Each row comes from the steps of one walk. Every step used is in the known rows, and no mark comes twice. Write the walk behind each row, first mark first.
Known rows
reluvo > vina > tatu: -7,-6,-2,-14,7,-33,-5,0,-8,-22,-3,-13,-3,-9,10,3,-17,9,-23,4,26
bires > robones > mita > lotog: -1,10,7,-2,-11,0,3,-2,-18,-19,-24,-30,-4,33,19,1,0,21,-6,-5,16
robones > mita > lotog > tatu > vina: 15,11,4,-1,-1,4,13,1,0,-12,-11,-33,-2,15,7,8,-5,33,2,-19,7
naba > reluvo: -10,-16,14,-11,-6,-12,-11,8,-26,-3,-15,-11,3,26,-16,3,-15,3,-35,4,7
lotog > tatu > vina > reluvo: 8,-1,12,-9,4,-8,14,-4,0,4,-9,-11,4,13,-10,-15,-18,16,-20,-1,4
tatu > vina > duzu: -11,-2,0,-16,18,-6,-3,-14,-9,-2,-17,-32,10,22,11,7,-14,-5,-6,-8,-21
bires > robones: -2,5,8,0,-11,-15,-2,-3,-24,-6,-23,-15,6,19,11,2,-10,-2,-24,6,13
lotog > tatu > vina: 13,5,6,1,-1,-8,8,-1,-5,2,-9,-17,9,2,-2,8,-15,11,-15,-9,2
lotog > tatu: 11,-2,3,2,-14,-20,-2,-4,-14,-9,-15,-19,9,-10,-5,2,-20,8,-18,3,20
reluvo > vina > duzu: -15,-6,-4,-20,14,-20,3,-15,-14,-10,-12,-27,7,5,11,7,-23,-3,-7,-3,-2
mita > lotog > tatu > vina: 24,3,-2,3,-2,-5,4,9,-2,-5,-1,-21,3,10,-1,4,-19,24,-3,-10,13
lotog > tatu > vina > robones: 11,9,3,-2,-3,-3,11,-14,9,7,-24,-16,19,0,-9,1,-13,8,-21,1,4
robones > mita > lotog: 2,-4,-2,-4,-8,-6,-8,-4,-13,-33,-19,-32,-1,33,14,4,0,25,-2,-13,32
mita > robones > vina: -7,-25,-18,2,-2,-33,10,12,-14,-27,-1,-4,25,3,10,14,-12,-5,-23,-6,42
bires > robones > mita > lotog > tatu: 11,18,9,2,-18,-2,15,1,-14,-10,-24,-33,-3,6,8,-2,-11,27,-4,-2,11
vina > bires: -10,-4,-8,-8,0,-14,-6,-8,-27,-9,-12,0,-4,12,11,1,-6,5,-18,2,30
bires > robones > vina: -5,-6,-15,-9,-1,-11,12,4,-24,-5,-13,-4,15,18,9,5,-14,-6,-21,-7,17
reluvo > vina: -2,-6,0,-5,1,-22,3,-3,-15,-16,-7,-11,5,10,9,11,-11,7,-19,-8,27

Which walk is each row?
-12,-25,-19,-7,6,-43,3,16,-8,-34,1,-5,15,-17,12,7,-19,-4,-27,5,41
mita > robones > vina > tatu
12,22,-2,-2,4,6,22,9,-18,19,-4,-1,-15,4,9,-5,-17,23,-6,3,4
mita > lotog > tatu > vina > bires > robones
1,7,-1,-9,2,11,5,-13,10,-16,-30,-29,9,43,11,4,8,24,-5,-14,15
tatu > vina > robones > mita > lotog
22,6,-5,-1,-4,1,8,-4,11,1,-19,-18,11,9,-9,-6,-18,21,-8,0,15
mita > lotog > tatu > vina > robones
-9,-20,-25,-20,10,-27,-6,7,-12,-27,-4,-7,10,-5,4,1,-18,0,-20,-4,31
robones > vina > tatu
10,4,10,-11,4,6,20,-2,5,-10,-11,-25,-7,28,-1,-15,-9,40,-2,-12,8
robones > mita > lotog > tatu > vina > reluvo
-9,32,11,-6,3,11,34,-8,-17,20,-21,-10,-12,3,17,7,1,19,-14,-6,-14
lotog > tatu > vina > bires > robones > mita
5,16,-4,-7,6,10,19,-1,-8,-1,-6,-14,-15,9,13,4,-3,36,4,-14,10
robones > mita > lotog > tatu > vina > bires
-10,17,4,-6,9,2,14,-3,-24,17,-12,4,-6,24,19,5,0,2,-22,1,-3
tatu > vina > bires > robones
1,24,6,-3,3,2,26,0,-19,26,-11,2,-7,-3,9,1,-13,9,-20,4,-7
lotog > tatu > vina > bires > robones
-14,-15,-31,-18,10,-11,7,0,-28,-9,-4,13,5,12,8,4,-10,0,-15,-11,36
robones > vina > bires
-4,-3,-3,-10,-2,-15,7,-17,-2,-10,-24,-9,16,9,2,3,-9,4,-24,1,29
reluvo > vina > robones
13,25,12,1,-4,10,24,3,-6,2,-16,-30,-5,16,12,4,-6,29,-2,-11,-7
bires > robones > mita > lotog > tatu > vina
-18,-20,-26,-5,5,-27,17,10,-24,-16,3,14,11,-3,14,10,-10,-3,-21,-2,43
mita > robones > vina > bires
1,16,9,-5,-4,6,20,-22,11,1,-35,-30,15,6,0,7,1,18,-16,-8,-1
lotog > tatu > vina > robones > mita
-8,22,1,-9,8,15,19,-1,-18,3,-15,-11,-17,37,28,5,9,27,-3,-11,1
tatu > vina > bires > robones > mita > lotog
-15,13,-2,-10,5,-11,21,-3,-29,8,-9,8,-12,7,19,4,-9,4,-23,4,16
reluvo > vina > bires > robones
-12,-32,-11,-9,4,-31,17,9,-10,-25,-2,3,22,15,2,-8,-16,0,-26,0,43
mita > robones > vina > reluvo
-2,26,0,-8,-1,2,37,0,-20,4,-9,-9,-22,-6,15,-1,-12,35,-3,-3,14
reluvo > vina > bires > robones > mita > lotog > tatu
-11,-14,-8,-20,5,-10,19,0,-19,-4,-14,3,11,30,-1,-18,-17,0,-26,0,19
bires > robones > vina > reluvo
